Known rows, with every way that one mark hangs from another
Q_162{Q_513{Q_517 Q_805} Q_948}: [ 2.97  0.48  0.98 -2.23 -0.95 -1.21  1.15 -0.15  0.03  1.00 -3.23  0.85
 -1.61 -1.68  0.88 -0.22  1.62  1.37 -2.44 -1.97  3.20  0.37]
Q_817{Q_48{Q_162{Q_948} Q_891} Q_513{Q_517 Q_730 Q_805}}: [ 4.19  0.09  2.66 -3.52  1.81 -0.41 -1.62  0.88 -1.40  3.91 -5.93 -0.82
  0.52  0.28 -0.29  3.76  2.89  3.72 -2.35 -0.31  3.16 -0.20]
Q_162{Q_513{Q_517 Q_730} Q_613 Q_948}: [ 1.24 -0.74  1.15 -0.69 -0.78 -0.68 -0.43 -0.25 -0.80  2.04 -1.78  1.74
 -1.61 -1.74 -1.32 -1.32  2.74  1.36 -3.06 -1.96  4.55  0.03]
Q_805{Q_948{Q_730}}: [-0.26 -1.09  0.65  0.47 -1.08 -1.30  0.36 -0.54 -0.33  0.66 -2.59  0.78
  0.19 -0.89 -0.12 -0.73 -0.58 -1.87  0.24  0.84  1.31 -0.91]
Q_162{Q_310 Q_513{Q_730 Q_805} Q_613 Q_948{Q_517}}: [ 2.73 -1.54  1.50 -2.85 -2.23  0.26  0.07  0.57  0.69  1.94 -1.82  2.26
 -1.85 -2.99 -0.44 -0.05  2.68  2.11 -3.07 -3.11  5.06  2.23]
Q_891{Q_48 Q_513}: [ 2.15 -1.07 -0.15 -1.82  0.07 -0.61 -3.61  1.48 -2.50 -1.82 -1.01  0.97
  2.43  0.44 -0.14  0.09 -1.97  0.67 -0.90 -0.85 -0.48 -1.19]
Q_162{Q_613 Q_948{Q_517 Q_805}}: [ 0.02 -2.07  0.42 -0.77 -2.20 -0.13  1.68  0.66  1.25  1.45  0.03  1.35
 -2.49 -3.03 -1.07  0.29  2.26 -0.52 -1.01 -1.85  3.67 -0.12]
Q_513{Q_517 Q_730 Q_805{Q_948}}: [ 1.42  1.05  2.12  0.04  0.36 -2.35 -0.25 -1.27  0.28  0.70 -4.03 -0.67
 -0.01 -0.19  0.82 -0.25  2.43  0.38 -0.75  1.82  0.19  1.17]
Q_513{Q_805}: [ 2.14  0.82  0.84 -0.27 -0.92 -0.96  0.12  0.82  0.14  0.15 -2.56 -0.85
  0.39 -0.69  0.23 -0.14  0.42  0.17  0.55 -0.08  0.38 -0.32]
Q_817{Q_513{Q_730 Q_805{Q_948}}}: [ 2.03  0.02  2.00 -2.35  0.19 -2.09 -0.89  1.13 -0.05  2.61 -3.88 -0.98
  0.41  0.89  0.99  0.91  0.00 -0.25  0.26  1.39  0.07  1.09]
Q_310{Q_162{Q_613 Q_948}}: [ 2.88 -2.17  0.31 -0.13 -1.55  0.04 -1.39  0.67 -2.70  1.37  0.44  0.59
 -0.71 -1.99 -2.21 -0.52  1.42 -0.05 -0.66  0.18  4.14 -0.88]
Q_513{Q_805{Q_948}}: [ 2.08 -0.22  1.25 -1.61 -0.69 -1.51  0.25  0.43  0.28  0.43 -2.58 -0.98
  0.69 -0.34  1.15  0.00  0.01 -0.60  0.64  1.23  0.68  0.24]
Q_817{Q_48{Q_162{Q_613}} Q_513}: [ 2.81 -2.65  1.56 -2.74  0.44  1.50 -1.34  3.62 -3.02  3.05 -1.89 -1.41
  1.42  0.56 -1.20  2.44 -0.62  1.47  0.43 -1.06  3.19 -1.96]
Q_805{Q_948}: [ 1.22 -1.32  0.23 -0.80 -0.68 -1.55  0.25 -0.19 -0.68  0.17 -1.42 -0.12
  0.70 -0.75  0.79 -0.43 -0.96 -1.50  0.63  1.07  1.61 -0.67]
Q_817{Q_48}: [ 0.95 -0.82  0.81 -1.05  0.09 -0.33 -0.66  1.42 -1.89  0.17 -1.68  0.17
  0.63  0.12  0.09  1.13 -1.65  0.20  0.30 -0.47  1.18 -1.13]
Q_48{Q_162}: [ 2.88 -1.10 -0.37  0.13 -0.81  0.26  0.16 -0.26 -0.95  0.60 -1.77 -0.97
  1.48 -1.28 -0.78  0.18 -0.12  0.33  0.53  0.16  1.91 -2.01]
Q_48{Q_162 Q_891}: [ 3.50 -0.92 -0.54  0.19 -0.26  0.39 -0.10 -0.28 -0.83  0.77 -2.64 -1.06
  2.40 -1.61 -0.91  0.84  1.12  0.91 -0.14 -0.02  2.70 -2.73]
Q_817{Q_48{Q_162{Q_310 Q_948} Q_891} Q_513{Q_517}}: [ 4.29 -1.97  1.14 -4.41  1.25  0.33 -0.88  1.17 -2.88  2.78 -4.35  0.41
  0.18 -1.53  0.26  3.71  0.70  3.01 -2.62 -2.36  6.12 -1.26]
Q_891{Q_48{Q_162{Q_513{Q_517 Q_730 Q_805} Q_613}}}: [ 4.15 -0.72  1.97 -0.71 -0.18  1.17 -2.14  1.04 -1.13  1.00 -2.91 -0.87
  1.76 -0.76 -1.93  0.27  3.56  3.80 -2.62 -1.00  1.43 -0.23]
Q_48{Q_162{Q_310 Q_513{Q_517} Q_613} Q_891}: [ 4.30 -2.00  0.27 -1.08 -0.35  1.94  0.42  0.55 -1.67  1.37 -2.97  0.10
  1.34 -3.33 -0.98  0.53  3.31  2.94 -2.94 -3.13  6.34 -2.08]
Q_310{Q_162}: [ 2.73 -1.08 -0.50  1.26 -0.79 -0.34 -0.62 -0.05 -2.34  0.21 -0.69 -0.16
  0.44 -1.28 -0.99 -0.16  0.15 -0.70  0.09  1.20  1.20 -1.23]
Q_817{Q_48{Q_162{Q_310 Q_613 Q_948} Q_891}}: [ 3.82 -2.93  1.11 -3.94 -0.29  1.81 -1.54  1.76 -2.65  2.09 -1.59  0.61
  0.99 -2.51 -1.63  2.39  0.98  3.17 -1.89 -2.37  6.79 -1.52]

Rows
[ 5.35 -2.43  0.89 -4.28 -0.81  1.37 -1.47  0.74 -0.56  1.30 -2.48  1.16
  1.16 -2.86 -0.51  1.81  3.21  3.53 -2.71 -2.71  5.83  0.04]
Q_48{Q_162{Q_310 Q_613 Q_948{Q_517}} Q_891{Q_513{Q_805}}}
[ 4.81 -2.85 -0.84 -3.59 -0.61  0.44 -1.11 -0.83 -1.11  0.54 -2.26  2.23
  1.12 -3.14  0.34  1.86  1.04  2.07 -2.75 -2.45  5.62 -0.92]
Q_48{Q_162{Q_310 Q_948{Q_517}} Q_891{Q_513}}
[ 3.84 -1.37  1.40 -4.26  1.95  0.32 -3.03 -0.75 -2.95  1.48 -3.97  2.02
  1.41 -1.13 -0.69  2.64  1.47  4.14 -3.86 -1.74  4.45 -0.30]
Q_817{Q_48{Q_162{Q_310 Q_948} Q_891{Q_513{Q_517 Q_730}}}}
[-1.55 -0.85  0.13  1.95 -1.82 -0.38  2.49 -0.48  1.78  0.78 -2.34  1.66
 -1.71 -2.51 -0.69  0.21  1.35 -1.72 -0.53 -1.04  0.36 -0.70]
Q_948{Q_517 Q_730 Q_805}
[ 1.70 -0.52  0.49 -1.18  0.55 -0.91 -4.56  0.69 -2.08 -1.18 -1.42  1.25
  2.51  0.73 -0.85 -0.14 -1.23  1.07 -1.35 -0.35 -1.31 -0.51]
Q_891{Q_48 Q_513{Q_730}}
[ 1.42  0.22  0.90 -0.17  1.22 -1.39 -4.19 -0.24 -2.27 -1.52 -2.40  1.25
  1.79  0.57 -0.54 -0.21  0.51  1.53 -2.27 -0.37 -0.86 -0.34]
Q_891{Q_48 Q_513{Q_517 Q_730}}
[ 1.44  2.18  1.78  1.27  0.28 -1.78 -0.35 -0.91  0.34  0.46 -4.09 -0.73
 -0.20 -0.42 -0.11 -0.40  2.94  1.07 -0.87  0.53 -0.11  0.70]
Q_513{Q_517 Q_730 Q_805}
[ 3.01 -3.24  1.59 -5.99  0.09  2.05 -0.13  3.61 -1.65  4.36 -2.23  0.21
 -0.11 -2.21 -1.60  4.03  0.79  2.77 -2.06 -3.06  5.76 -1.23]
Q_817{Q_48{Q_162{Q_310 Q_613 Q_948{Q_805}} Q_891} Q_513}
[ 3.26 -2.38 -0.19  0.06 -1.31  1.09 -0.48  1.61 -2.71  1.43  0.16  0.54
  0.55 -1.80 -1.70 -0.71  0.87  0.11 -1.21 -0.61  3.14 -1.27]
Q_310{Q_162{Q_513 Q_613}}
[ 1.26 -1.32  1.40 -3.16  1.23  0.67 -0.38 -0.01 -1.37  2.49 -4.36  2.20
  0.50 -1.40 -1.36  2.98  2.05  2.36 -3.36 -1.60  2.55 -1.67]
Q_817{Q_48{Q_162{Q_948{Q_730 Q_805}} Q_891{Q_513{Q_517}}}}
[ 4.05 -1.59 -0.28 -1.22 -0.61  0.84  1.21 -0.67 -1.46  0.58 -2.85  0.50
  0.35 -2.73  0.29  0.35  0.65  1.79 -2.30 -2.22  4.35 -1.17]
Q_48{Q_162{Q_310 Q_513{Q_517}}}
[ 3.27 -1.68 -0.27 -0.92 -1.19 -0.43 -0.96 -0.73 -1.99  2.16 -0.87  2.14
 -0.69 -1.78 -1.36 -0.41  0.35  0.29 -2.51  0.23  2.78  0.08]
Q_310{Q_162{Q_513{Q_730} Q_948}}
[ 5.12 -1.63  1.39 -2.47 -0.72  2.00 -1.33  1.86 -1.70 -0.02 -2.46 -0.47
  1.41 -2.19 -0.93  0.66  2.45  4.09 -2.85 -2.79  3.55 -0.38]
Q_891{Q_48{Q_162{Q_310 Q_513{Q_517 Q_805} Q_613}}}
[ 1.47 -0.64  1.53 -0.27 -0.80 -1.74  0.09 -1.11  1.40  0.88 -2.93  0.00
 -0.08 -0.63  1.13  0.38  1.76 -0.52 -0.27  1.66  0.45  1.58]
Q_513{Q_730 Q_805{Q_948{Q_517}}}
[ 3.54 -1.46  2.42 -2.89  0.09  1.81 -1.06  2.36 -1.28  2.96 -2.61 -0.62
  1.73  0.10 -1.66  1.65  1.34  3.27 -1.39 -0.86  1.96 -0.07]
Q_817{Q_48{Q_162{Q_513{Q_730 Q_805} Q_613}}}
[ 2.54 -0.56  1.49 -2.99 -0.27 -1.77  0.00  1.89 -0.27  1.96 -3.43 -1.32
  0.35  0.44  1.79  1.03 -0.78 -0.70  0.74  0.74  0.87  0.20]
Q_817{Q_513{Q_805{Q_948}}}
[ 4.14 -2.38 -0.60 -1.62 -1.02  1.11 -1.15  0.97 -1.71 -0.17 -1.22  0.01
  2.45 -1.13 -0.71  0.81 -1.19  1.52 -1.44 -1.19  1.59 -2.03]
Q_891{Q_48{Q_162{Q_513}}}
[ 4.68 -0.98  0.26 -2.39 -1.59 -0.16  0.07  0.56 -1.34  1.81 -1.41  0.96
 -0.66 -1.77 -0.24  0.31  0.62  0.76 -1.95 -0.26  2.75  0.36]
Q_310{Q_162{Q_513{Q_805} Q_948}}
[ 2.84 -1.19  2.04 -3.00 -0.72  0.05  0.82  1.08 -0.42  0.91 -2.81  0.24
 -0.46 -2.18  1.06 -0.38  2.14  1.40 -2.14 -1.81  4.30  1.04]
Q_162{Q_310 Q_513{Q_517 Q_805{Q_948}} Q_613}
[ 2.38  0.36  2.21 -1.41 -0.76 -0.68 -0.32  0.35 -0.05  2.24 -2.86  0.85
 -1.52 -1.48 -0.95 -0.92  3.66  2.22 -3.01 -1.77  3.58  1.07]
Q_162{Q_513{Q_517 Q_730 Q_805} Q_613 Q_948}
[ 0.88 -0.59  1.61 -1.80  0.95 -0.88 -1.84  2.14 -2.00  2.40 -3.04  0.02
  0.37  1.46 -0.14  2.01 -1.56  0.34 -0.16 -0.25  0.49 -0.33]
Q_817{Q_48 Q_513{Q_730}}
[ 4.75 -2.50 -0.14 -3.40 -0.87  0.77 -0.97 -0.22 -2.18 -0.13 -2.06  1.49
  0.20 -2.96 -0.34  0.77  0.25  2.97 -3.65 -2.85  5.00 -0.73]
Q_891{Q_48{Q_162{Q_310 Q_513{Q_517} Q_948}}}
[-0.26 -2.08  0.37  1.17 -1.63 -1.24  1.05 -1.26  0.56  0.37 -2.54  1.53
 -0.61 -1.55  0.63 -0.28  0.49 -2.16 -0.13  0.56  1.94 -0.35]
Q_805{Q_948{Q_517 Q_730}}
[ 4.05 -2.19 -0.23 -1.07 -0.88  1.69  0.03  1.40 -1.16  2.11 -1.86 -0.58
  2.31 -2.10 -1.53  0.47  1.89  1.88 -1.54 -1.90  4.72 -2.80]
Q_48{Q_162{Q_513 Q_613} Q_891}
[ 3.69 -0.50  1.52 -0.53  0.18 -1.10 -0.26 -1.05 -1.32  1.78 -3.22  0.17
  0.12 -0.80  0.44 -0.06  2.64  0.66 -2.47  2.05  0.82  1.32]
Q_310{Q_162{Q_513{Q_517 Q_730 Q_805{Q_948}}}}
[ 3.84 -1.38  1.08 -2.52  0.81  0.61 -2.85 -0.75 -2.20  1.71 -2.90  1.54
  1.13 -2.40 -1.94  0.60  3.80  3.81 -3.77 -2.06  5.85 -0.63]
Q_48{Q_162{Q_310 Q_613 Q_948} Q_891{Q_513{Q_517 Q_730}}}
[ 3.97 -3.08 -0.11 -3.44 -0.55  0.41 -3.85 -0.94 -1.77 -0.31 -1.39  2.75
  1.31 -1.85 -0.79  1.40 -0.09  2.65 -3.07 -1.56  2.92  0.48]
Q_891{Q_48{Q_162{Q_310 Q_948{Q_517}}} Q_513{Q_730}}
[ 2.05  1.24  1.61 -1.03 -0.02 -1.45 -0.97  1.56 -0.08  2.29 -3.97 -1.08
  0.13  0.75  0.11  0.72  0.43  0.54  0.25  0.04 -0.27  0.43]
Q_817{Q_513{Q_730 Q_805}}
